Each row comes from the steps of one path. Every step used is in the known rows, and no mark comes twice. Write the path behind each row, first mark first.
(in the rows, 128 means zero)
Known rows:
gaka > difus: [115 104 104 133 148 116 149 172 150 109 110 128  94 139 114 106 121 130
 109 120 113 114 150 146 130 129 133 107 124 135 144 155 100]
tuteg > gaka > penola: [110  96 100 140 148 115 157 138 119 125 100 137 120 144 108 108 131 112
 106 163 127 119 149 127 129 147 142  90 124 147 160 163 114]
difus > gaka > tuteg: [108 119  83 141 119 133 140 148 138 116 107 133 106 132 139 103 116 124
  95 128  85 129 171 117 107 120 130 111 125 133 158 163 108]
penola > gaka: [144  90 120 118 154 137 140 145 144 117 148 106  96 148 116 111 136 138
  93 151 127 113 160 118 122 125 141 119 121 133 163 144 103]
penola > gaka > difus > keso > tuteg: [137 111  90 138 183 122 177 213 162 119 108 103  81 130 113 120 125 143
  86 156 126 108 193 112 132 157 186 117 157 121 175 136  85]
penola > gaka > tuteg > difus: [111 107  92 139 132 107 122 164 172 135 115 120  98 145 108 105 147 144
 106 145 135 126 183 120 128 133 132 126 124 120 162 182  73]
gaka > penola: [ 89  97 105 149 136 123 147 147 128 104 119 127 112 153 133 115 133 107
 109 147 123 126 133 141 130 148 143  92 144 139 152 154 134]
gaka > difus > keso: [125 109  94 142 156 109 160 191 160 113  98 125  92 113 113 104 100 131
 104 136 116 107 162 138 138 146 151 116 139 135 160 147  95]
manezim > mifef > keso > tuteg > gaka > penola: [ 98 110 103 141 181 106 148 165 107 128  80 149 123 152 129 106 164 127
  85 168 110 159 196 114 164 147 178  83 160 144 165 145 112]
keso > tuteg > difus: [118 140 106 145 155  96 119 166 148 128 109 121  97 140 139 116 166 145
 129 141 146 130 180 144 113 161 149 110 165 111 138 150  70]
tuteg > gaka > difus: [134 108 103 122 160 106 156 167 139 126  92 142  95 131  86  99 117 134
 104 135 110 102 169 121 133 133 141 103 108 144 157 163  84]
penola > gaka > difus > keso: [136  87  94 127 176 123 166 197 166 117 114 111  88 121  99 107 119 134
  84 150 120  98 184 114 143 145 159 128 125 138 182 151  94]
difus > gaka > tuteg > keso: [ 95 124  80 117 110 117 131 157 139  96  85 145 112 134 134  92 129 139
 108 127  97 141 207 107 107 138 112 123 132 149 168 168 107]
tuteg > keso: [118 122 115 115 125 111 127 151 129  95 109 133 115 138 124  94 135 146
 116 132 138 128 168 133 117 151 104 120 142 154 158 148 102]
manezim > mifef > keso > difus > gaka: [125 113 108 115 181 132 119 139 121 131 121 143 112 135 149  94 159 146
 113 146  87 153 206 113 158 118 187 107 120 146 131 144 115]
mifef > keso: [125 119 111 125 138 124 110 144 130 122 116 131  99 120 122 112 135 142
  90 120 114 137 173 125 134 148 128 103 142 149 159 136 111]
difus > keso > mifef > manezim: [140 105  97 157 186 111 127 180 144 120  91 116 114 115 118  94  85 139
  99 132 122 101 163 143 155 157 140 142 165 135 161 155 119]
boladug > fedul > keso > difus: [122 126 126 153 144 115 173 151 146 160 144 155  93 150 124 111 114 127
 119 132 153 104 137 136 121 133 161 119 138 138 120 159 121]
manezim > mifef > keso > difus: [128 114 129 128 170 118 121 154 120 139 120 143 116 145 132  89 142 159
 108 138 118 144 176 131 165 129 175 107 137 142 122 148 108]
tuteg > difus: [114 113 115 136 144  96 108 149 154 132 119 125 104 132 131 103 154 143
 135 140 142 121 170 146 122 149 124 116 122 125 146 162  79]
fedul > keso > mifef > manezim: [115  76  93 162 181 110 139 164 149 132 122 109  90 146 117 122 101 137
 106  88 104  98 166 154 167 146 120 128 180 142 151 148 124]
boladug > fedul > keso: [119 107 120 151 142 111 168 143 141 138 145 142  90 148 125 113 112 116
 104 132 134 104 143 140 117 131 117 123 148 143 152 153 119]
difus > gaka: [132 111  91 124 150 128 133 133 127 114 123 117 103 131 146 110 140 120
 109 137  92 119 171 124 108 133 135 108 119 141 150 144 114]
tuteg > keso > mifef > manezim: [118 109 105 127 168 103 112 165 132  95  87 131 113 136 125  89 118 154
 114 111 131 114 183 145 150 157 106 136 163 154 166 164 116]
boladug > keso: [144 126 109 118 132 103 143 137 124 111 134  94 114 133 124 105 115 152
 104 133 129 120 122 136 149 125 126 114 142 142 137 153 119]
penola > gaka > tuteg: [114 101 100 133 125 128 150 156 150 122 126 118  98 158 104 104 119 137
  79 136 122 125 159 115 123 122 137 120 129 124 162 164 105]
penola > gaka > tuteg > difus > keso: [119 108  80 141 141 104 126 189 185 138  99 116 102 123 100 102 127 147
  99 167 142 117 202 109 132 148 145 143 135 119 176 182  65]
keso > mifef > manezim: [129 101 105 144 178 113 120 157 134 121 107 125 104 137 122  97 108 141
 108 114 114 106 152 149 152 136 129 132 158 131 150 155 124]
mifef > manezim: [121  92 107 141 158 141 117 138 136 118  98 125  89 144 120 118 109 148
  92 131 126 109 146 138 129 138 133 129 139 143 138 157  97]
boladug > keso > difus: [145 141 114 120 136 109 147 146 129 138 136 108 119 134 124 100 115 160
 125 137 147 120 123 131 154 129 164 113 130 134 110 159 121]

Which path is each row?
[116 139  83 131 125 141 120 153 152 143  96 150  99 120 135 110 132 146
  92 121  95 147 200  99 132 138 172 102 125 139 135 161 117]  mifef > keso > difus > gaka > tuteg
[121 104 128 126 165 115 117 150 117 115 120 134 114 141 131  92 140 151
  97 135 101 149 182 135 159 121 140 106 143 145 151 140 105]  manezim > mifef > keso
[113 119  74 168 166  89 108 204 177 135  54 131 107 109 113  93  98 149
 114 133 133 114 195 143 160 159 137 153 171 123 158 190  85]  gaka > tuteg > difus > keso > mifef > manezim
[128  99  83 153 202 100 142 211 159 114  73 121  86 110 111  99  89 139
 102 117 101  94 173 149 175 154 150 139 167 133 164 164 108]  gaka > difus > keso > mifef > manezim
[ 97 126  96 151 119  92 106 169 162 131 102 137 105 140 123  99 131 148
 124 128 131 134 166 139 120 140 122 116 135 117 143 179  80]  gaka > tuteg > difus
[120 133  90 148 164 105 170 214 159 111  89 114  85 124 126 113 112 139
 102 136 120 113 177 135 127 164 175 112 170 125 159 141  85]  gaka > difus > keso > tuteg
[ 85  84  71 157 153 129 168 144 152 145 126 118  97 145 142 138 144 101
 118 130  96 121 177 133 144 161 176  94 141 148 125 153 153]  fedul > keso > difus > gaka > penola
[115  99 104 150 160  90 160 166 144 127 146 108 104 138 116 105 119 117
 116  92 103 110 161 158 156 142 122 110 176 138 157 136 133]  fedul > keso > mifef
[120 118 106 121 194  96 154 191 117 127  73 149  96 141 114  99 155 149
  96 143  95 140 217 123 166 132 179  91 143 137 163 147  76]  manezim > mifef > keso > tuteg > gaka > difus
[121 139  85 137 163 106 117 160 149 135 111 115 102 133 164 116 174 136
 130 147 111 128 208 129 110 159 159 107 140 116 149 146  74]  keso > tuteg > difus > gaka
[101 115  68 131 150 112 118 174 144  94  67 141 110 138 130  85 109 147
 107 109  85 125 217 120 141 142 114 139 152 146 171 179 116]  difus > gaka > tuteg > keso > mifef > manezim
[129 118  86 132 157 107 106 138 160 132 120 124 104 126 141 105 165 133
 137 147 105 121 197 135 108 147 134 113 115 132 155 161  86]  tuteg > difus > gaka
[109 127  85 156 127  92 116 187 168 134  80 131 111 113 116  97 116 145
 118 148 138 125 181 132 125 157 139 126 146 122 160 179  73]  gaka > tuteg > difus > keso
[115 122 122 132 172 110 127 167 110 119 107 125 112 150 148 105 151 151
  91 141 112 156 188 131 145 134 161 105 171 136 151 124 101]  manezim > mifef > keso > tuteg
[102 110  97 111 116 116 140 166 141 102 102 126 102 152 103 100 133 147
  87 136 128 134 191 104 121 133 115 131 135 144 179 171  93]  penola > gaka > tuteg > keso
[ 97  90  78 143 144 131 146 139 136 111 125 119 111 142 143 114 145  98
 108 151  92 127 166 129 124 146 149  91 126 142 160 157 139]  difus > gaka > penola
[ 91 112  85 126 139 129 145 151 137 114  96 148 120 140 142 105 154 120
 134 150 125 138 191 115 131 166 163 105 127 153 139 167 137]  tuteg > keso > difus > gaka > penola
[105 134  77 127 132  91 146 178 138  94  96 141 124 134 136  72 126 132
 120 110  88 138 209 120 132 141 116 121 149 141 179 168 119]  difus > gaka > tuteg > keso > mifef
[116 128  88 125 192 108  98 166 133 130  99 138 114 132 167 105 196 152
 116 154  93 156 252 122 143 146 172 108 149 131 160 146  70]  manezim > mifef > keso > tuteg > difus > gaka
[ 97 138 100 136 119  80 143 181 135  94  96 146 123 143 120  71 113 142
 117 102 125 136 178 136 143 140 100 125 167 137 169 167 118]  gaka > tuteg > keso > mifef
[138 135  90 112 158 143 114 134 139 141 120 139  98 111 136 112 159 144
 106 128 100 129 200 104 132 147 178 102 114 146 135 144 120]  mifef > keso > difus > gaka
[134 115  98 149 182  86 160 210 154 104 105 120 104 110 109  84 102 124
 117 118 111 101 174 149 166 151 151 121 157 127 169 152 115]  gaka > difus > keso > mifef
[119 144 111 130 147 121 128 162 132 122 110 122  93 133 141 124 147 150
  84 126 120 143 179 123 124 159 152  95 165 137 155 120 106]  mifef > keso > tuteg
[111 114  94 155 144 111 162 167 143 132 130 107  89 151 136 133 128 133
 104 107 121 117 165 146 128 156 147 103 185 133 138 119 112]  fedul > keso > tuteg
[106 112  79 135 149 146 129 143 141 135 110 142 109 120 145 127 160 121
 106 140 102 151 193 110 145 160 187  88 123 156 142 158 141]  mifef > keso > difus > gaka > penola
[110 140  86 167 143  65 124 207 172 130  88 131 124 102 119  76 116 134
 127 133 130 122 189 144 154 152 137 134 169 108 165 180  93]  gaka > tuteg > difus > keso > mifef
[143  76  80 140 212 118 151 207 175 117  95 110  82 121  96 102 101 146
  85 136 110  86 194 127 176 147 160 150 154 133 179 160 103]  penola > gaka > difus > keso > mifef > manezim
[140 109  90 134 172  97 165 184 150 128  74 136  97 103  86  97 106 132
 104 154 117  96 184 116 136 149 156 110 119 142 173 166  83]  tuteg > gaka > difus > keso
